Known rows, with every step that occurs
zozu/beki/bagin/muza/zozago: [-23  -4 -48  12  -6 -42  -8  14 -14 -23 -35  -3 -11 -18 -27   6  20  25
  14   1   8   7   4  13  24 -11  28   7 -32  -5  45  29  -9  -9 -10   2]
buro/rolop: [ 15  14  19 -23   5  16   2 -22 -13  20 -12  19 -28   1  -9  16   7  30
  -6   7  13  36 -18  -3  31   4  -7   7  11   0  -9   4  10 -13 -24   9]
zozu/beki: [-25 -14  -6  -6  -2 -25  22   5 -28  -8 -25 -10 -15  -4 -15  -6  23  10
   9  17   4   7  12  18  25 -20  10  12 -25   2  18  18  -5 -16  -4 -12]
dapal/beki: [  0   1  -5  17  11  -9   9 -24  12 -22 -28  17 -16  21 -29   3  24   5
  16  -2   9   5  24   3  28 -27   6 -11  -6  11  26   0  17  -7   0 -15]
debovuk/beki: [  0 -17   2   8 -13  -1  14 -16 -21 -25 -35  -7 -17  12 -25  -2  20   1
  -7 -17   3 -23   5  -2  -2   2  -5   2 -28  -4  20   5 -14   7  -3  -8]
debovuk/beki/dapal/vipa/sutop: [ 13 -38  18  13 -39 -22  31 -17 -22 -38 -28 -17 -34 -22 -21  11  14 -11
  11 -43   9   7  -4 -16  18  -3  -5  21 -21  -2  26   7  -9  11  19 -22]
vapad/manu: [  1 -22  16  13  16 -14  -5   0   9 -15   6  -6   0  21 -23 -26  -3  43
 -26  -2  13  -4 -19  -6  20  16   5   1  24   2 -26 -15  27  -2  26 -16]
beki/manu/vipa: [-34  -8  17 -24  -5 -13  -9  -6  23  11  19 -18 -15 -11 -26 -19   2  53
 -21  29 -32   5   0   2  24  27  33  16  11 -11 -15  17  17  16  21  -9]
bagin/beki: [ -3   3 -18  22  -7  10   3  -3   9 -26 -18  -4 -14  -3 -32  -1  16  39
   7  15  -9   2  -3  -2  -7 -11  -7   2 -29  -4   7   4 -24 -11  -2 -13]
manu/beki/zozu: [-18 -31  14  -9  12 -25  13   6 -17  -2 -10   3 -26  20  -6 -38  22  21
   8   0 -14   4 -10  -7   4 -47  18 -11  20   9  -3  26 -23   7   6  -3]
vipa/dapal/beki: [ 15  -5  18  11  -4  -4  33   9  27   2 -26  31  -7  -2 -12  -3   6 -16
  31   8  38  20   8 -11  28  -1  -2  11 -21 -20   9 -27  10 -15 -22 -49]
sagon/muza: [ 19   4   2  20  -7  24 -17  -6   6  12  -6  13  17  29  -1 -20  -1   6
  23 -23  -5  -2   8  -7   4  -5  -3 -33   6 -19   7  24 -24 -14 -11  18]
vapad/dapal/vipa/sutop/rolop: [ 14 -33  39 -30 -39 -27  53   0  -4  -9  -6 -12 -15 -38 -21 -15 -11 -17
  44 -38 -13  50 -11 -20  21   9   1  26  26 -45  -5 -14  14 -19  39 -34]
zozu/beki/manu/vipa/dapal: [-44 -22  14 -23 -10 -32  25  10  -4   6 -13 -16 -26 -20 -30 -21  22  40
   0  40  -6  16   8  15  46   5  31  30 -22 -16   7  20   7 -10   2 -31]
vapad/dapal/beki/zozu: [ -6 -25  40 -11  -7 -38  32   8 -26 -20   4  24 -26  -9 -50 -29   2 -19
  27 -29  -7  20  21 -27  14 -28  -9  -6  25 -10 -10  -4  17  -1  13 -26]
muza/zozago: [ -2 -13  -8   7 -17 -26 -21 -13  18 -10  -8   6  -5 -25   4 -18  -7  19
  18 -20   6  29  10   4  13   9  -8  27  19  24  27  23   9  -3  -4  15]
sagon/muza/zozago: [ 19  -4  -2  24 -20   6 -32 -14  17   5 -12  19  14  11   2 -33  -6  19
  35 -38  -1  20  16  -4  14   2  -9 -15  19  -1  25  40 -20 -16 -13  29]
manu/vapad/dapal/vipa/sutop/rolop: [  7 -49  13 -62 -44   6  43  12   1  10 -12  -1 -20 -31 -52  -4  -3   3
  18 -38   6  29 -40 -32  13  22   2  -7 -18 -16  12 -15   5   5  43  -9]
beki/debovuk: [-19  12 -13   3 -30   0 -19   9 -26  13   7  12 -16  -3  -1  -9   8  25
 -13   8 -15  -4  -9   8   0  20  10 -28  19  22  -1 -22  25  19 -16  -7]
vapad/manu/vipa/dapal: [-14 -36  21  10  -9 -17  18   8  31   8   2  -5   9  -7 -17 -38  -6  46
  -7   8  10  21 -28 -11  18  28  22  27   8 -37 -34 -24  25  -7  21 -22]
debovuk/beki/dapal: [ 11 -27  16  16 -30 -15  23 -11 -34 -35 -15  -1 -37 -12 -29   6   9 -19
  -6 -31  16 -12   4 -16   2   0 -12  13 -26  15  23   9 -16  23   4 -13]
buro/vipa: [-25   8  -7  13 -22  -1  18 -12 -13  25   0 -27   6 -23  21  -6  14   3
   3  -7  -1  20 -22  -6  25  24  12  -5  -6 -30  -6   9  28 -28   1  -1]
manu/beki/debovuk: [-18  -7 -15  -9 -22 -12   7  -1 -12  11 -22  13 -40  10   0 -31  18  33
  -3  16  -6   6 -14   8   0  -9  23 -22  15  21  21   1   2  10  -3 -12]
debovuk/beki/manu/vipa/dapal: [-18 -24  23  -9 -21  -8  16 -12   1 -13 -23 -12 -27  -2 -41 -16  18  32
 -16   7  -9 -15   2  -5  19  27  15  20 -26 -20   8   9   0  13   5 -27]
vipa/dapal/beki/manu/vapad: [  8 -14  24 -14  -4  -1  25  14  33   5 -17  29 -21   1 -37  -7   7   8
  11  14  36  12  -2 -17  40  16   4   3 -23  -7  11 -23  19  -1  -8 -53]
bagin/muza: [ 11 -12 -18   8  18  14   7  24  -5 -19 -33 -17   8   5  -7   5  18 -14
  13 -23   9  13 -11  -1 -13   1  16  -1 -23 -55  17  21   4  -8   0  24]
vapad/manu/beki/dapal/vipa/sutop: [  6 -49  26  12  -4 -38  23  -4  12 -20 -10 -10 -29   7 -19 -34   4  45
  -8 -16  19  24 -33 -14  35  -1  17  12  31   6  -8  -2  19  -2  47 -30]
vipa/sutop/rolop: [ 14   4  27  11  -4   6  43  -8  -4  15 -24 -20   6  14 -15   0  31  10
  16 -28 -10  26 -20   4  27  19   6   8  24  -8  10  15  -5  -6   5  -5]
zozu/beki/bagin/muza: [-23   0 -46  11   0 -32   0  20 -20 -20 -31  -5  -9 -10 -30  12  23  17
   9   6   7  -4  -1  12  20 -12  32  -3 -38 -14  36  22 -13  -7  -9  -3]
vipa/dapal: [ 15  -6  22  -1 -12   2  28  25  19  16  -5  20   4 -17   9  -6 -10 -20
  20   8  32  17  -9 -13   8  18  -7  21 -17 -27  -8 -27   0 -10 -21 -38]
buro/vipa/dapal/beki/bagin: [-18  13 -11  25 -29  -9  29  -4  12  24 -12   0   1 -28   7   0  13   0
  20  -3  23  26 -20 -17  46  25  18  -4 -23 -39   4 -12  31 -31 -16 -38]
vipa/sutop: [ -1   8  17  18  -5  -6  23   5   4  20 -23 -14  18   6   2  -2  24   5
   4 -29  -9  15  -7   0  12  12  -2  -4  18 -13   0  12  11 -11   0  -1]
muza/bagin/beki/manu/vipa/dapal: [ -2  11 -31 -12 -29 -20  -5   7  44  25  13  16  -4 -20 -53 -20  13  59
   0  24  -8  -3   0  -8  18   4  18  -2 -17  -4  -3  27  -9  34  -7 -24]
sutop/vipa/dapal/beki: [ -9 -14   4   0 -26  -1   5  14  11   3 -24  10   9   4 -23  14   6   0
  34  15  37  11   2 -17  34 -13  -5  -7  -2 -44  23 -13   5 -53  -2 -20]
vapad/manu/beki: [ -3 -34  13   6  15 -21  10  -4  12 -15 -12  -3 -20  31 -22 -42   6  54
 -20   7  16   1 -25  -4  21  -1  16   1  24   6 -13  -4  16  -5  33 -21]
beki/bagin/muza: [  6  19 -58  22   3 -10 -33  19   9 -18 -10   7   9  -6 -20  26   0  12
  -2 -16   2 -15 -18  -9  -4  12  30 -22 -19 -21  23   5 -11  14  -6  12]

Rows
[-12 -14  13  16  26 -22   2 -11 -10 -25 -10  14 -14  29 -38 -10  33  10
  17 -13  -9   2  22  -6  30 -52   9 -19  14  18   4  10   9   6  -2 -10] -> dapal/beki/zozu
[-19 -30  15  17 -15 -21  14   4  27   6  -5   5  -2  -3 -28 -41   6  55
  -6  11   9  21 -23  -8  28  25  28  13  12 -27 -24 -32  39  -3  16 -31] -> vapad/manu/vipa/dapal/beki/debovuk
[  8 -36  27 -34 -36 -31  32   4  -2 -17   6  -2 -19 -46 -13 -15 -25 -22
  36 -24  -9  36  -2 -22   8  -1  -2  22  13 -41 -10 -20  17 -15  36 -31] -> vapad/dapal/vipa
[-11 -32  20   8   1 -15   7  -3 -42 -28 -17  -9 -15  19 -34 -15  30   6
  -8 -28 -15 -26   4 -11   1 -22  -5  -7 -11   1  -5  16 -21  17  -4  -3] -> debovuk/beki/zozu
[  0 -24 -16  17  16 -27  -5   6  17 -23 -16   2 -16  27 -30 -30   5  58
 -22  -2  18  -6 -35  -7  18   7  31 -11  17  -5  -1  -1  10   1  30 -15] -> vapad/manu/beki/bagin/muza
[ 34   0 -27  19 -37   3 -20  -8  23  11   3  21   7   4 -28 -19   2  25
  36 -28  -5   7   7 -17  14 -20   2 -34  -5 -10  15  40 -35   9  -4   5] -> sagon/muza/bagin/beki/dapal/vipa
[ -5  -7 -17   9 -22  -3  -7  23  13  -3 -29  12  13   2 -32  23   8   2
  34   6  40   8  -5 -19  31  -7   7 -14 -12 -58  33  -9   2 -50  -4 -12] -> sutop/vipa/dapal/beki/bagin/muza
[  6 -51  20   6  -3 -36  15  -6  12 -27  -4  -6 -35   5 -19 -34  -4  43
 -10  -6  21  19 -30 -13  31  -6  18  14  27  10  -8  -6  14   0  48 -32] -> vapad/manu/beki/dapal/vipa
[ -2  -5 -46   8  -8 -27  -9   3  17 -15 -35  12 -25   1 -11 -12   9  29
  12  -8   7   8 -18  -3   2 -11  35  -8  -4  -4  45  28 -20   5   1   4] -> manu/beki/bagin/muza/zozago
[-13  -9 -10 -12  -4  14  -8   3  19 -22  -7  -7 -33   3 -70  -6  16  74
 -22  25 -11  -9 -17 -11  12  14   3  -9 -33  14   8   9 -11   9  17 -20] -> bagin/beki/manu/vapad
[  4 -42  23  11   3 -32  16   1   2 -21   2   2 -34  12 -23 -38  -1  41
 -19  -5  26   9 -26 -13  24  -1  12   7  27  17  -9  -1  13   6  36 -23] -> vapad/manu/beki/dapal
[  6 -25   3  -3 -22 -17  19 -13  25  -6 -27 -34   9 -16  17   7  10  13
  33 -27 -18  37 -16   1  30  -7  15  18  12 -34   5  -4  16 -24  31 -19] -> dapal/vipa/sutop
[  5  14 -61  25  -6 -22 -43  13  18 -22 -14  11   6 -18 -17  17  -5  21
   6 -25   4   0 -12  -7   1  15  26  -8  -9 -10  36  18  -7  12  -9  18] -> beki/bagin/muza/zozago
[-13 -39   5  -7 -29 -46  30   1 -30 -27 -11 -16 -38 -41  -9   6   9  -5
  25   0  13  31   6   5  40 -30  11  32 -25  11  24  16  -5  -8  16 -24] -> zozu/beki/dapal/vipa
[  3  13 -45  32  13 -15 -14  -8  19 -34 -35  21 -10  17 -42  22  24  13
  14 -12  10  -4  11  -3  23 -21  28 -26 -19  -3  44   3   9   2  -4  -8] -> dapal/beki/bagin/muza
[  6 -16  30  10   4 -13  28  18  11  -1 -13  29  -6   3 -17 -14  13 -12
  32  -1  26  19   7 -17  28 -18  -1   6  -8 -16  -7 -20   5  -7 -23 -43] -> vipa/dapal/beki/zozu
[-14 -15  42 -17 -20 -37  39  -1   2  -5  -6  12 -29 -16 -58 -28   5   4
  16 -16 -14  28  20 -20  28   8   6   7  23 -26   1  -1  36  -5  24 -36] -> vapad/dapal/beki/manu/vipa/sutop
[  5   1  11  11 -20  -4  24  13  14   8 -21  36 -15  -3 -12  -9  10  -4
  24  10  30  18   4  -7  27   8   3  -3 -11 -10  11 -37  22  -4 -29 -51] -> vipa/dapal/beki/debovuk
[  0 -30 -18  20  10 -36 -13   2  24 -26 -19   3 -16  20 -31 -36   3  66
 -16  -9  19   4 -31  -6  21   9  29   0  22   1   7   6  14   0  30 -10] -> vapad/manu/beki/bagin/muza/zozago
[-25  -4   8   2   8 -17   2 -26  27 -13 -15   3 -27  13 -48  -9  25  43
   0  20 -13   9  24   5  45  -7  29   1   3   3  19  11  29   5  15 -21] -> dapal/beki/manu/vipa
[-14 -34  20  16  -5 -19  20   0  36   0  -9   1   4  -1 -28 -37   2  46
  -1   9  15  21 -19 -11  28  18  25  23   6 -32 -24 -24  32  -9  22 -28] -> vapad/manu/vipa/dapal/beki
[-12 -28   6   8   1 -22   2   1   0  -7  -8   4 -27  30 -22 -48  11  66
 -28  10  10  -1 -30   0  20   9  21 -13  34  16 -12 -15  28   4  25 -24] -> vapad/manu/beki/debovuk
[-11   3  -3   9   4   3 -10  -5  16 -31  -4 -12 -30   5 -53 -10  15  67
 -16  31 -18  -5  -2  -1  14   6   2   4 -16   6   2  12 -11   0   9 -27] -> bagin/beki/manu
[  7 -41   6  -9 -27 -32  29 -10   2 -18 -14   0 -51 -23   6 -11  -1   1
  25  -6  13  34 -15 -11  16 -31  18  16   2  11  24  14 -16   4  29 -22] -> manu/beki/dapal/vipa
[-32  -7   3  10 -33  -9  28  -5  23  36 -20 -23  21 -26   2 -13  20  22
  16 -12 -32  35 -10   0   1  11  26  20   0 -44  -3  15   5  -7   7  15] -> manu/vipa/sutop
[-10 -24  -3 -25 -19   2   3   1  18 -30  -5 -11 -41 -16 -72 -10   8  68
  -7  18 -14   6 -19 -17  17  12   3   0 -30  -4   6   2  -5   2  33 -34] -> bagin/beki/manu/vapad/dapal/vipa
[-15  11 -27  25 -28  10 -10   1  -8 -16 -13   3 -26  -3 -34 -10  22  55
  -2  20 -19   1 -10   4  -7   2  -1 -18 -16  12   9 -10  -7   2 -13 -18] -> bagin/beki/debovuk
[  3  16 -36  -9 -15 -19 -17   2  29  12  15  12  -7  -2 -57 -13  15  60
 -12  18 -11 -15   5  -3  17  -3  10 -15  -9  17   1  32  -6  37  -2 -16] -> muza/bagin/beki/manu
[  3 -14  29 -11 -16 -28  38   1 -10 -17  -7  25 -28 -15 -45 -18  -5 -23
  25 -21   5  21  22 -21  12 -10 -10  -1  12 -15   6 -13  23  -8  14 -30] -> vapad/dapal/beki
[-21 -31  12  12  -3 -18   4  -4  23  -1   4 -13   8   0 -22 -36  -1  54
 -17   4  -5  12 -23  -4  16  18  25  18  16 -23 -30  -9  25  -2  33  -2] -> vapad/manu/vipa
[ 13   7  -4  18 -10 -14  16  11  33  -1 -18  40  -5  -9 -18   7  -1  -6
  26   8  36   8   2 -16  29   5   9   2 -22 -12  17 -32   4  -5 -24 -51] -> vipa/dapal/beki/bagin
[  5  -3 -37  24 -12  -8  -8  -1 -14 -38 -39  -2 -12   7 -39  18  20   8
  -9 -28   5 -33  -8  -9  -5  10  15 -13 -42 -19  37   9 -21  15  -7   0] -> debovuk/beki/bagin/muza
[-34 -12   9 -21   8 -31  10   6 -21 -11 -11 -16 -31   3 -35 -13  23  38
 -12  34  -5  -2  16  20  45  -4  20  13 -12  11  11  25   9  -6   7 -25] -> zozu/beki/manu
[  9 -20  -2  28 -34 -14  19  -5   9 -40 -13 -15 -31 -33 -27   8  10  24
  25 -14  -4  33 -15 -16  12 -18  -5  21 -22  -1  13   6 -21  -5  18 -27] -> bagin/beki/dapal/vipa/sutop
[-26   6 -37   7 -11 -38  -4   8 -18 -11 -15   3 -14 -12 -24   9  14  25
   1  19   1  -9   5  12  28 -15  24  -2 -28  13  28  11 -16  -2  -7 -15] -> zozu/beki/bagin
[-21  -5   6   0 -27   3  36  -1  12  29 -12  -7 -11 -23 -10  -9  19  10
   9   2  25  27 -26 -21  52  37  16  -6 -27 -35   4  -7  42 -27  -4 -38] -> buro/vipa/dapal/beki/manu/vapad
[-21  -6 -10   9 -35 -15  23  -1  42  21 -17  15   5 -37 -11  -7   3  14
  32  14  -1  30  -4 -10  14   6  33  22 -27 -44   7 -15   0  -3 -10 -20] -> manu/vipa/dapal/beki/bagin
[-15 -21   8 -19 -26   4  -3  18  15   9 -18  10  -2   6 -45  13   8  19
  18  20  37   5  -7 -22  43   3  -1 -16  -8 -35  26 -11  11 -42  10 -19] -> sutop/vipa/dapal/beki/manu/vapad
[-14   8 -14  19  -8  -9  -3 -16  -6 -12 -23  24 -27  20 -29  -4  29  23
   7   4  -3   1  18   9  26 -14  14 -31   9  27  28 -15  33   7 -11 -20] -> dapal/beki/debovuk
[-19 -42  28  16   1 -26  16   6  26  -1   0   0   5   3 -31 -44   7  49
   0   2   6  19 -20 -16  29   7  25  18  14 -29 -36 -19  27  -5  21 -25] -> vapad/manu/vipa/dapal/beki/zozu
[ -2 -14  39 -22  -8 -32  29  -1  -5 -20   3  21 -38  -9 -58 -23  -4  -4
  10  -9  -2  16  24 -20  27   3  -4   1  21  -8   2  -6  32  -1  22 -41] -> vapad/dapal/beki/manu
[ -5 -19 -10  14  10 -30 -10  -2  19 -16  -6   8 -19  25 -28 -31   0  64
 -26   6  14 -10 -31  -8  23   5  27 -12  22  13  -7 -10   9   4  30 -25] -> vapad/manu/beki/bagin
[-14 -20  13   0 -19  -8   0  19  -1   1 -15  10  10   8 -28   5  11   2
  32   9  29  10   1 -22  36 -24  -5 -12   6 -42  11  -8   0 -49  -2 -16] -> sutop/vipa/dapal/beki/zozu
